What can hang from each mark:
k_955: k_469
k_298: k_469
k_708: k_32
k_686: k_851
k_469: k_298 k_851 k_955
k_32: k_469 k_708
k_106: k_979
k_851: k_469 k_979
k_604: k_979
k_979: k_298 k_604 k_851

Every row comes from one small tree of marks. The marks that hang from a mark follow it in brackets, in the order of their numbers. Every link used is in the known rows. Which tree was each row made from?
Known rows:
k_298[k_469]: [ 10 -18   1 -27 -25  -2 -22 -49   6   5   0 -30  31   9  -5  32  -3 -15
   5 -18  -6  23  45]
k_106[k_979[k_298]]: [  8 -20 -12  -4 -39  12 -29  -8  16  12  10 -13  20  -7 -25  30  -4 -27
   3 -11  14  15  44]
k_979[k_851[k_469]]: [ 16 -19   2 -39 -22 -11 -17 -43  15  -3  -8 -13   4   5 -13  32 -11   5
  -4 -10 -22  17  21]
k_604[k_979]: [ 10 -21 -29 -22 -21   1 -28   5  -3   4  -1 -37  50  -7  -3  27  -6 -11
  13  -9   0  13  65]
k_298[k_469[k_851[k_979] k_955]]: [  9  -4 -42 -28 -21  -6 -18 -33   0   1   1 -27  10  19  14  22 -25   0
  14 -20 -22  19  12]
k_955[k_469]: [ 20 -21   8 -19 -20 -39 -21 -10  -8  -6 -10 -38  -8  -5 -19  32  -1   0
   3   1 -24  19  54]
k_955[k_469[k_298 k_851[k_979]]]: [ 18 -11   0 -19 -44 -39 -16  10  -5 -15 -10 -23   4   5   7  26 -22  16
  53  -1 -34  16  41]
k_106[k_979[k_298 k_851]]: [  7 -22   1 -16 -38   8 -27 -24  24   7  11  -3  36  -9 -21  31  -8 -27
  -5 -13  10  14  30]
k_686[k_851[k_979[k_298[k_469] k_604]]]: [  3 -18   5 -10 -55 -25 -35 -37  27 -11  -4   5  80  -1  19  32  -9 -18
   4  -4 -14  18  28]
k_106[k_979[k_604 k_851]]: [  7 -17   7   1 -24  12 -28 -54  20  11   8  -2  47  -9 -20  37  -9 -27
  -4   6   0  20  25]
k_686[k_851[k_469 k_979]]: [  9 -16 -22 -18 -33 -30 -36 -23   3  -6 -21  -7  47   5   3  18 -15   2
  24 -10 -34  15  18]
k_979[k_298 k_604]: [  9 -19  14  -9 -57   2 -20 -25  41  -5   8 -10   1  -5  -3  49  -1 -20
 -27   7   3  20  51]
k_851[k_469[k_955] k_979[k_298 k_604]]: [ 15  -5 -33  -6 -54 -22   9  -6  32 -12   1   0  27  12  19  41 -22  21
 -15   6 -17  21  27]
k_604[k_979[k_851[k_469[k_955]]]]: [ 15 -14 -43 -34 -13 -13 -11 -10   2   1   0 -24  49   2   2  27 -16  13
  -2  -9 -11  13  37]
k_979[k_298[k_469] k_604]: [  9 -19  25 -11 -60  -4 -13 -48  45  -4  13  -8  28   3   9  52  -1 -12
 -28   1   6  25  52]
k_604[k_979[k_851[k_469]]]: [ 15 -21 -18 -34 -21 -12 -17 -14   7  -1  -2 -22  55  -1   0  29 -13  10
   5  -6 -11  14  45]
k_851[k_979[k_298[k_469] k_604]]: [  9 -17  16  -7 -64 -12  -8 -24  39 -12   4   2  77   4  26  46 -11 -13
  -2   0  -3  23  47]
k_851[k_469 k_979]: [ 16 -15 -17 -19 -37 -20 -11  -5   7  -8 -15 -12  38  11   5  29 -19  15
  23  -6 -28  20  34]
k_955[k_469[k_851]]: [ 19 -18   5 -21 -21 -34 -32 -10 -10  -6  -8 -36 -51   0 -15  26 -14   9
  14   0 -35  17  32]
k_32[k_469[k_851[k_979] k_955] k_708]: [  7  -5 -40  -4 -38   6 -23  -9  -4  -8  -6 -24 -53   2  12  14 -37 -10
 -11   2  19  27  23]
k_708[k_32]: [ 10 -12 -16 -17 -26  -7 -27 -23 -22  -8  13  -8  -6   5  -8  31  -2 -34
   5 -17 -22   7  62]
k_851[k_469[k_955] k_979]: [ 16  -5 -56 -19 -24 -19   0  -2   0  -4 -12 -18  25  15   6  25 -24  19
  11  -9 -29  18  22]
k_298[k_469[k_851 k_955]]: [  9  -6 -39 -32 -14   0 -23 -46  -1   7   4 -36 -26  17  -1  23 -19  -2
   2 -22 -18  18  14]
k_298[k_469[k_955]]: [ 10  -8 -38 -29 -13  -3 -11 -44   1   7   3 -35  17  14  -5  28  -7 -10
  -7 -22  -7  22  34]
k_32[k_469[k_298 k_851[k_979]]]: [  7 -11  -8 -17 -51  12 -14  -7   1  -8  -7 -14 -18   3  12  26 -28 -11
  49   1 -29  19  34]

Which tree is each row?
[  9 -16   7  -6 -63  -9 -13  -6  35 -13   0  -1  57  -3  16  45 -11 -18
  -3   5  -4  19  47]
k_851[k_979[k_298 k_604]]
[  9 -17 -25 -37 -32 -10  -8 -12  21  -1  13 -18  74   1  15  33 -11  -4
 -14 -18  10  14  49]
k_604[k_979[k_298[k_469[k_955]] k_851]]
[  6 -19  24  -3 -47   3 -18 -59  40   8  19  11  63  -4  -6  44  -7 -20
 -18   1  14  22  31]
k_106[k_979[k_298[k_469] k_604 k_851]]
[ 14 -16 -31 -34 -32 -16  -6   3  20  -3   7 -16  43   1   8  31 -15  13
 -15 -10   2  12  43]
k_604[k_979[k_298 k_851[k_469[k_955]]]]
[  6 -20  14  -2 -45   9 -23 -41  37   5  15   7  43 -10 -14  42  -7 -26
 -17   4   9  17  30]
k_106[k_979[k_298 k_604 k_851]]
[  6  -7 -40 -16 -23   9 -15 -12  -9  -4  -6 -29 -54   4   8  23 -30 -12
  10  -1 -35  19  16]
k_32[k_469[k_851[k_979] k_955]]
[  9 -11 -22 -32 -40  -4 -18 -24  20   1  12 -24 -26  13   4  31 -14  -4
 -14 -22  -3  17  27]
k_979[k_298[k_469[k_851 k_955]]]
[  9   6 -70 -33 -30  12 -17  -5  -3   1   1 -35 -44  15  -2  17 -26  -2
  38 -19 -14   9  14]
k_469[k_298 k_851 k_955]
[ 14 -23  -9 -33 -42 -15 -13  -1  24  -4   5 -12  51  -2   9  34 -13  11
  -8 -10   3  13  50]
k_604[k_979[k_298 k_851[k_469]]]
[  9 -21  42 -26 -58  -8 -10 -68  54  -8  14   8  49   2  13  52  -5 -15
 -36   0   2  24  34]
k_979[k_298[k_469] k_604 k_851]
[ 10 -23 -10 -26 -42  -7 -18   0  17   2  11 -25  66  -1  14  34  -5  -5
  -1 -14  16  16  69]
k_604[k_979[k_298[k_469]]]
[  3 -20  -6 -20 -47 -24 -38 -23  15  -9  -9  -3  73   1  13  23  -9 -20
  15 -18 -13  14  27]
k_686[k_851[k_979[k_298[k_469]]]]
[  9  -1 -65 -25 -17  -2 -27  -1  -6  -2  -3 -30 -27  11   6  17 -30  -5
  17 -16 -28  11   3]
k_469[k_851[k_979] k_955]
[  6   1 -45  -4 -54  10 -12   1   1 -11  -5 -18 -32   7  19  14 -38  -4
  18   2  25  26  31]
k_32[k_469[k_298 k_851[k_979] k_955] k_708]
[  9 -16  -9 -24 -50  -4 -34   4  17  -8  -1 -15 -13   5  10  28 -24 -10
  21 -14 -17  12  22]
k_469[k_851[k_979[k_298]]]
[  9 -21  29 -25 -56  -3 -16 -45  51 -10  10   4  23  -7   3  50  -5 -22
 -36   5   0  18  33]
k_979[k_298 k_604 k_851]
[ 19 -12   1 -22 -36 -31 -20  -2  -6 -10  -7 -32 -30   4  -5  26 -16  14
  42  -1 -28  16  41]
k_955[k_469[k_298 k_851]]
[ 15 -13 -19 -39 -37 -14  -3 -25  31  -7   3  -7 -11   7  -5  35 -14   7
 -30 -14 -12  14  19]
k_979[k_298 k_851[k_469[k_955]]]
[ 15 -10 -45 -35 -23  -9  -3  -6   4   0   0 -20  61   4   8  26 -18  15
  16  -9  -4  12  41]
k_604[k_979[k_851[k_469[k_298 k_955]]]]
[  6 -18   2  10 -48  13 -25 -26  30   9  15  -4  29  -9 -18  41  -4 -25
 -10   5  13  18  44]
k_106[k_979[k_298 k_604]]
[ 10 -24  -7 -34 -40  -7 -21   3  22  -4   8 -17  61  -9   6  34  -8 -11
  -6 -12   6  11  55]
k_604[k_979[k_298 k_851]]
[ 15  -6 -35 -42 -26  -7   0 -33  13  -4  -6 -15  11  12  -7  28 -17  11
   9 -13 -18  15  18]
k_979[k_851[k_469[k_298 k_955]]]
[  7  -6 -36 -13 -20   1 -10 -25 -30  -8  14 -10 -41   4  -3  29  -9 -34
 -10  -8 -31  11  58]
k_708[k_32[k_469[k_955]]]
[  8  -9 -38  -4 -29  11 -17 -20  -3  -3  -5 -33 -48  -3  -7  20 -18 -20
 -32   2  33  30  45]
k_32[k_469[k_955] k_708]
[ 16   4 -45  -7 -49 -15  16 -10  18 -11  -7  -3  53  17  21  34 -25  25
  26   7 -21  21  30]
k_851[k_469[k_298 k_955] k_979[k_604]]
[ 11  -6 -24  -2 -29   6  -7 -49  20   9   8   3  42   3 -15  34 -17   0
   6   8  -3  19  17]
k_106[k_979[k_604 k_851[k_469[k_298 k_955]]]]
